Each row was made from one small tree. The marks that hang from a mark follow it in brackets, in alphabetical order. Every link used is in the known rows. Write each row's tree.
In the rows, 128 means zero.
Known rows
ruvo[zagap[roteko]]: [135 122 137  80 184 131 140 115 136 118 182 148 131  90 130 142 138 133
 139 115 135 109 158  89  94 167 119 128 130 116 151 126 141 168 115 154
 109 119  97 108 154 143 159]
zagap[ruvo[sedo]]: [160 131 155 101 157 175 131 121 141 124 159 122 146 126 145 126 114 158
 132 141 115  90 120  74 121 151 106 129 128 121 166  97 131 145 153 136
 104  94  58 117 149 128 172]
nebud[rasivev[fumi ganu]]: [101 127 130  88 174 132 160 127 160 106 151 114 131 137 146 165  95 141
 134 116 135 100  98  86 110 173 124 116 133  84 124 110 131 177 147 155
  84 107  95 151 124 134 141]
sedo[ruvo[numi[fumi] zagap]]: [119 121 152  68 207 125  79 122 140 118 171 156 151  76 132 118 123 157
 144 144 115 141 129  93 128 152 108 140 136 110 159 144 116 198 147 162
 116 107  76 129 153 146 146]
sedo[ruvo[numi zagap[roteko[norak]]] voli]: [107 116 161  80 188 129 116 128 144 132 205 128 145  61 156 140 145 183
 169 125 143 116 147  76 100 166 103 133 127 140 145 136 133 214 120 194
 147  91  88 141 165 160 166]
voli[sedo[ruvo[numi zagap]] tobot]: [133 112 137  72 215 117  79 128 130 134 136 104 131  71 143 118 133 171
 153 104 146 121 160  96  95 154 110 121 153 132 134 181 127 217 152 162
 120  91  85 131 154 132 145]
bipifi[ganu[rasivev[fumi nebud]] nudum]: [ 86 147 136 111 169 154 140 132 160 126 187 135 124 138 144 176 136 164
 139 127 142 113  90 107 118 142 104 107 123 122 158 113 171 153 139 170
  96  88  65 156 168 135 107]
ganu[rasivev]: [120 127 136  84 183 145 135 131 129 133 168 116 149 122 140 126 131 157
 141 118 110 105 128  80 113 128 111 122 126  95 155 107 156 162 141 157
  93 114  79 126 143 144 129]
ruvo[numi zagap[roteko[norak]]]: [112 113 144  72 178 131 115 114 118 131 190 149 144  77 145 151 139 159
 150 110 136  97 156  66  96 166 112 134 130 128 146 128 155 186 116 190
 138  91 108 113 163 144 166]
ganu[rasivev[fumi nebud[bukor]]]: [ 90 141 154  83 167 168 141 120 150 133 188 107 132 138 141 157 132 148
 121 116 134  95  84  89 109 129 122  62 124  84 144 104 146 150 122 166
  92  87  59 147 171 144  95]
bukor[nebud]: [127 132 140  64 175 123 122 127 143 118 162 107 146 126 137 137 135 143
 117 120 134 101 134  81 116 150 129 110 138  92 115 117 143 151 129 155
  91 110  67 132 145 114 157]
norak[bukor[nebud[rasivev[fumi ganu]]]]: [ 90 126 127  65 154 136 163 135 178 102 169 115 130 110 150 171 132 148
 110 118 152  90 113  64 113 175 121 104 133  85  86  92 124 166 149 148
  85  98  80 167 130 110 154]
voli[sedo[ruvo]]: [136 124 130  96 205 139 123 146 147 124 136  88 142 120 158 117 114 153
 131 138 148 117 136  85 123 134 110 119 146 110 116 154 132 195 141 152
 101 110  64 139 133 136 145]
voli[sedo[ruvo[numi]] tobot]: [135 113 147  82 211 128  96 126 137 130 125  87 142 106 157  97 114 180
 149 121 141 119 158  83 109 147 114 129 157 119 116 177 125 213 162 151
 102  90  79 139 150 134 149]
voli[sedo[ruvo] tobot]: [153 115 136  85 211 126 122 135 140 131 126  79 122 120 157 111 121 162
 144 123 158 111 148  91 110 138 112 119 158 113 110 174 127 202 152 142
  96 102  62 135 130 138 144]
sedo[ruvo voli]: [130 130 158  94 187 141 122 146 160 119 171 100 153 110 149 123 131 163
 148 143 134 129 124  92 115 152 111 127 133 106 137 138 119 194 139 144
 100 111  49 155 133 155 155]
ganu[rasivev[nebud]]: [108 127 145  87 182 160 133 130 133 135 183 119 147 128 136 147 148 162
 136 125 126 103 111  85 112 133 116  96 122 103 151 101 156 156 126 161
  92  93  71 131 172 134 118]
nebud[bukor]: [141 130 151  71 162 147 137 119 125 132 165  97 143 131 146 132 113 137
 138 118 125 104 119  80 118 140 134 101 138  80 133 130 121 147 129 132
  95 110  51 128 130 135 142]
bipifi[nudum]: [134 114 148  74 183 132 122 126 136 112 162 129 148 141 144 144 126 144
 140 137 133 113 126  96 121 142 112 131 139 114 153 122 142 164 142 136
  76 107  60 134 117 126 159]
sedo[ruvo[zagap] voli]: [134 125 144  84 191 132 112 139 150 128 189 119 139  76 134 135 150 161
 148 129 134 133 129 103 108 156 116 121 126 115 153 143 119 194 127 159
 124 110  55 146 132 152 156]
zagap[ruvo]: [152 119 152 103 167 160 123 127 135 127 160 117 145 130 153 133 132 145
 119 136 121  97 121  84 114 138 118 117 125 110 148 117 137 144 141 136
 104 122  63 122 138 143 165]
ganu[rasivev[fumi nebud[bukor[norak]]]]: [ 85 155 143  81 178 170 142 115 158 126 198 114 138 134 138 160 134 140
 121 103 145  96  72  95 108 133 130  74 118  80 123  94 149 162 127 177
  92  73  51 143 151 125  93]
roteko[norak[bukor[nebud]] zagap]: [127 107 138  56 154 146 131 129 128 148 194 132 131  94 156 154 168 167
 122 111 150  73 124  38 130 131 102 121 120  98  82 106 167 160 133 192
 128  93  43 146 119  92 161]
roteko[norak zagap[ruvo[sedo[voli]]]]: [156 120 167  88 144 180 130 127 133 153 187 118 141 117 163 155 134 186
 152 124 125  76 103  54 126 142  80 137 109 122 146  88 156 162 149 174
 150  77  47 141 131 127 180]
fumi[rasivev[ganu nebud[bukor]]]: [130 142 152  70 181 145 171 114 147 121 196  93 114 120 173 160 108 134
 143 109 144 102  90  96 114 146 125  83 134  85 144 120 125 160 116 138
 107  84  70 149 156 129 114]
bipifi[ganu[rasivev[fumi nebud[bukor]]] nudum]: [ 86 151 143  96 158 160 147 128 158 133 192 114 120 146 158 174 132 159
 142 113 142 110  79 109 124 134 112  82 125 108 152 123 158 141 132 159
 101  87  49 157 163 136  92]
ruvo[numi sedo[voli[tobot]] zagap[roteko]]: [135 132 166  65 174 129 110 106 135 118 185 125 142  70 124 131 132 183
 182 109 125 111 180  81  79 195  90 152 133 134 168 129 112 187 151 155
 123  65  96 120 176 143 181]
ruvo[numi[fumi] sedo]: [130 136 164  69 173 143  94 112 127 106 156 138 165 116 120 120  96 160
 149 158 108 121 137  68 131 162  91 156 140  93 159 110 117 167 174 144
  94  75  81 117 157 133 165]
rasivev[fumi ganu nebud[bukor]]: [107 133 159  81 164 150 157 121 160 123 176 101 114 151 159 171 106 137
 124 125 145  98  87  89  89 158 133  74 123  83 129 130 123 155 112 146
  85  80  68 163 155 138 118]
rasivev[fumi ganu nebud]: [ 99 129 157  91 175 150 145 126 162 115 171 122 119 145 148 172 114 149
 120 135 145 102  93  89  84 167 121  94 120 101 138 128 135 171 119 153
  78  81  82 163 160 138 130]
zagap[roteko ruvo[numi[fumi] sedo[voli]]]: [147 149 193  97 169 158 114 112 164  94 177 116 179 112 151 125 106 180
 144 173 109 109 143  63 115 169  64 156 121 126 173  95 105 161 170 131
 118  90  88 120 187 168 202]
nebud[bukor[norak] rasivev[fumi ganu]]: [104 150 127  69 168 142 170 124 173  97 168 111 130 133 156 164  93 114
 138 100 152 104  75  93 112 162 141 101 128  66 103 101 122 168 153 156
  93  90  70 150 109 111 126]
numi[fumi[rasivev] ruvo[sedo]]: [157 150 159  71 192 146 133 122 153  98 161 124 146  98 140 131 100 163
 149 171 139 104 109  71 147 159  85 152 145  80 159 101 100 162 159 129
 102  73  75 104 153 148 152]
sedo[ruvo[numi[fumi[rasivev]]] voli[tobot]]: [148 133 175  67 226 113 102 109 154 104 175  92 153  83 145 112 107 187
 168 138 126 144 121 106 135 155  84 151 147  97 152 150 101 215 168 135
 121  93  64 143 153 173 161]
bukor[norak]: [134 136 131  82 188 144 118 126 144 108 165 132 153 121 132 134 122 129
 128 123 141 118 118  88 110 149 130 131 124  90 116 119 141 170 143 163
  88  95  60 125 109 108 149]

Which tree is each row?
[ 96 147 115  66 178 131 129 126 183  90 172 115 156 120 119 160 133 123
 104 100 161 108  98  92 127 175 141 106 138  76  83  84 139 166 153 177
  91  96  65 136 128  92 153] : bukor[nebud[rasivev[fumi]] norak]
[129 129 137  69 159 140 171 132 147 118 156  95 136 131 166 149 105 127
 158 103 140 106 106  86 125 155 135 106 144  75 116 114 123 153 142 134
  92 108  79 139 122 126 133] : nebud[bukor rasivev[ganu]]
[157 135 167  76 164 149 124 123 138 122 157  97 134 115 124 129 117 180
 172 128 130 110 143  80 105 178  95 146 143 103 145 128 116 174 156 135
  98  63  55 132 134 134 174] : ruvo[sedo[voli[tobot]]]
[113 123 128  65 157 134 166 140 166 105 172 111 138 100 152 157 141 141
 123 116 154  96 127  59 118 166 116 117 138  92  82  98 128 159 148 141
  93  99  74 152 129  98 157] : norak[bukor[nebud[rasivev[ganu]]]]
[153 115 162  69 190 148 107 100 124 133 192 139 145  95 175 143 115 166
 132 125 110  94  85  70 153 123  75 141 122 109 156 104 160 167 158 185
 166 103  82 130 152 148 159] : roteko[norak zagap[ruvo[numi[fumi[rasivev]]]]]
[134 145 168  86 168 150 136 136 161 109 187 126 144  73 141 141 145 176
 163 153 152  95 149  69  92 190  96 141 123 119 162 119  99 174 128 143
 115  73  88 112 167 149 176] : numi[ruvo[sedo[voli] zagap[roteko]]]
[150 116 167  81 180 155  90 104 132 126 170 145 162 114 157 116 124 156
 119 144  99 111 102  70 129 134  90 142 113 109 154 119 136 151 169 156
 123 122  70 132 147 149 170] : roteko[zagap[ruvo[numi[fumi]]]]
[153 119 168  76 159 170  97 106 118 137 173 150 153 111 157 134 114 181
 146 146 106  86  94  48 146 136  69 157 124 116 152  93 150 161 176 181
 144  78  66 125 149 125 171] : roteko[norak zagap[ruvo[numi[fumi] sedo]]]
[128 146 146  73 175 163 131 125 149 121 189 110 144 123 141 149 133 120
 127 117 160 109  96  97 105 137 139  86 131  78 107 120 125 149 121 151
  94  74  40 132 130 104 125] : rasivev[nebud[bukor[norak]]]
[158 132 183  88 157 164  98 120 139 126 154  95 156 110 143 122 118 194
 159 130 114 104 138  75 101 175  85 137 133 129 165 121 109 165 178 129
 115  65  56 135 166 144 190] : zagap[ruvo[numi sedo[voli[tobot]]]]
[137 132 133  81 176 145 144 113 136 116 179 154 132  85 119 135 127 145
 159 123 132  99 158  77 101 179 105 141 132 124 167 102 139 170 130 155
 109  95  94 104 163 127 167] : ruvo[sedo zagap[roteko]]
[128 122 148  90 190 125 140 132 154 129 205 125 132  70 152 150 148 172
 162 124 154 109 138  83 102 160 106 127 131 131 139 131 150 212 107 185
 140 102  74 131 147 161 157] : sedo[ruvo[zagap[roteko[norak]]] voli]
[156 101 147  90 161 166 129 118 123 155 177 134 131 119 172 150 141 161
 128 118 126  75  96  61 125 117  99 126 111 114 132 112 177 152 134 185
 144 115  55 132 123 129 163] : roteko[norak zagap[ruvo]]
[154 147 168  56 202 134 128 123 143 119 201 122 133  75 154 161 144 140
 134 143 157 105  91 100 133 139 109  86 139  71 149 134  92 150 113 126
 126  80  64 115 174 155 120] : numi[fumi[rasivev[nebud[bukor]]] ruvo[zagap]]
[ 86 131 148  96 182 162 132 120 148 130 183 124 136 128 129 161 135 160
 122 126 130 100  97  89 105 143 112  88 125 101 151 102 155 166 131 172
  85  89  78 149 174 148 114] : ganu[rasivev[fumi nebud]]
[131 116 129  94 201 125 148 122 153 119 188 149 126  73 142 126 139 146
 151 127 145 112 152  90 104 159 120 130 131 126 153 131 141 195 119 162
 108 128  83 122 152 142 149] : sedo[ruvo[zagap[roteko]]]
[131 154 141  68 191 145 165 120 164 107 201 106 123 116 169 163 102 124
 139 100 159 107  78 104 107 143 130  93 117  82 124 114 130 165 116 152
 105  75  67 146 136 110 108] : fumi[rasivev[ganu nebud[bukor[norak]]]]
[132 145 122  63 169 153 145 129 151 111 169 111 156 116 141 145 122 109
 141 101 155 109 103  88 136 147 142 104 143  68  96 101 123 154 151 151
  97 101  55 121 106 100 130] : nebud[bukor[norak] rasivev]
[118 140 112  59 177 129 128 137 169  93 169 113 162 103 126 148 143 123
 120 100 156 112 115  89 135 159 135 115 148  81  83  90 142 158 155 170
  96 101  64 122 125  83 154] : bukor[nebud[rasivev] norak]
[133 115 131  80 176 125 138 120 125 129 196 145 126  91 146 162 143 148
 148 112 149  93 150  70  98 153 115 128 130 118 141 119 160 178 104 184
 131  99  95 106 147 140 156] : ruvo[zagap[roteko[norak]]]
[110 144 114  63 177 117 153 140 180  87 168 109 147 119 146 160 125 119
 134 100 157 106 104  82 118 166 143 122 139  89  84  88 140 164 147 168
  91  99  84 137 114  82 147] : bukor[nebud[rasivev[ganu]] norak]
[145 151 181  78 179 142 131 128 169  93 187 136 147  75 137 142 133 169
 155 179 149 107 137  64 105 180  80 156 132 101 162 111  93 170 146 132
 114  76  88 103 166 167 175] : numi[fumi ruvo[sedo[voli] zagap[roteko]]]
[139  97 137  76 158 169 133 121 115 156 185 150 130  95 154 147 151 169
 141 124 142  82 120  42 127 129  91 135 112  98 108 116 163 173 137 180
 130  90  57 145 101 111 156] : roteko[norak[bukor] zagap]
[ 91 147 120  67 178 121 149 132 194  83 170 115 139 126 141 175 110 127
 111 100 157 101  86  89 109 179 143 112 133  83  83  88 138 171 151 176
  88  94  83 153 123  89 143] : bukor[nebud[rasivev[fumi ganu]] norak]
[135 120 172  84 144 179 101 122 128 147 184 123 158 104 163 143 133 204
 156 127 109  79 103  51 120 156  79 143 107 129 155  95 149 164 161 180
 157  69  58 153 153 127 184] : roteko[norak zagap[ruvo[numi sedo[voli]]]]
[162 131 171  67 167 144 110 136 138 124 161 111 128  71 133 141 145 187
 170 136 143  98 143  83  88 183  98 138 142 106 153 138  97 174 147 136
 111  55  61 121 143 139 167] : numi[ruvo[sedo[voli[tobot]] zagap]]
[118 119 128  65 153 141 175 135 163 112 192 120 148  85 153 165 166 151
 130 121 178  80 148  37 137 162 108 115 147 104  69  89 151 163 131 169
 122  91  85 124 144 105 174] : zagap[roteko[norak[bukor[nebud[rasivev]]]]]
[139 127 176  85 150 185 102 120 137 137 172 119 166 104 153 123 128 194
 144 128  99  93 111  65 119 159  82 147 104 125 169  98 130 162 171 163
 133  84  57 155 156 131 185] : roteko[zagap[ruvo[numi sedo[voli]]]]
[155 116 147  90 154 180 133 117 137 138 166 139 133 118 154 122 122 159
 139 130 107  83 103  68 126 140  96 136 112 122 164  90 152 146 161 155
 118 107  53 131 137 114 163] : roteko[zagap[ruvo[sedo]]]
[123 117 142  70 160 136 158 125 151 119 195 121 135  93 153 150 160 158
 124 131 163  78 157  35 110 149 104 111 140 112  87 108 150 168 123 175
 109  88  72 129 142 116 172] : zagap[roteko[norak[bukor[nebud]]]]
[151 138 160  70 173 143 107 137 141 109 160 151 139  84 128 139 128 157
 148 170 134 102 121  74 124 160 100 144 140  91 160 118 101 162 150 137
 105  75  74  99 147 139 155] : numi[fumi ruvo[sedo zagap]]
[130 112 158  69 198 120  79 126 135 137 172 109 141  63 136 123 148 186
 171 111 126 134 151  99  96 171 112 131 141 122 154 165 110 212 146 155
 122  92  59 151 153 150 155] : sedo[ruvo[numi zagap] voli[tobot]]
[113 121 150  71 155 165 128 114 119 140 200 162 136  49 134 148 143 178
 158 128 139  84 171  36 115 180  87 146 123 136 146  99 139 185 138 179
 138  56 100 119 167 122 171] : ruvo[numi sedo zagap[roteko[norak[bukor]]]]
[110 136 160  80 161 161 135 116 144 131 181 103 128 140 140 161 121 141
 121 124 147  96  93  94 106 149 128  73 132  81 126 129 117 150 118 148
  87  86  46 153 162 137 119] : rasivev[fumi nebud[bukor]]
[153  98 145  92 150 184 134 123 122 154 192 142 132  99 176 154 161 171
 119 132 139  74 109  40 124 122  90 121 110 113 118 106 166 155 140 170
 145 101  46 139 111 126 170] : roteko[norak[bukor] zagap[ruvo]]
[158 137 166  79 175 140 139 130 154 111 178 117 126  70 136 135 145 183
 176 136 158  88 161  74  81 188  95 143 133 120 154 132 101 182 138 138
 111  63  81 111 166 152 179] : numi[ruvo[sedo[voli[tobot]] zagap[roteko]]]
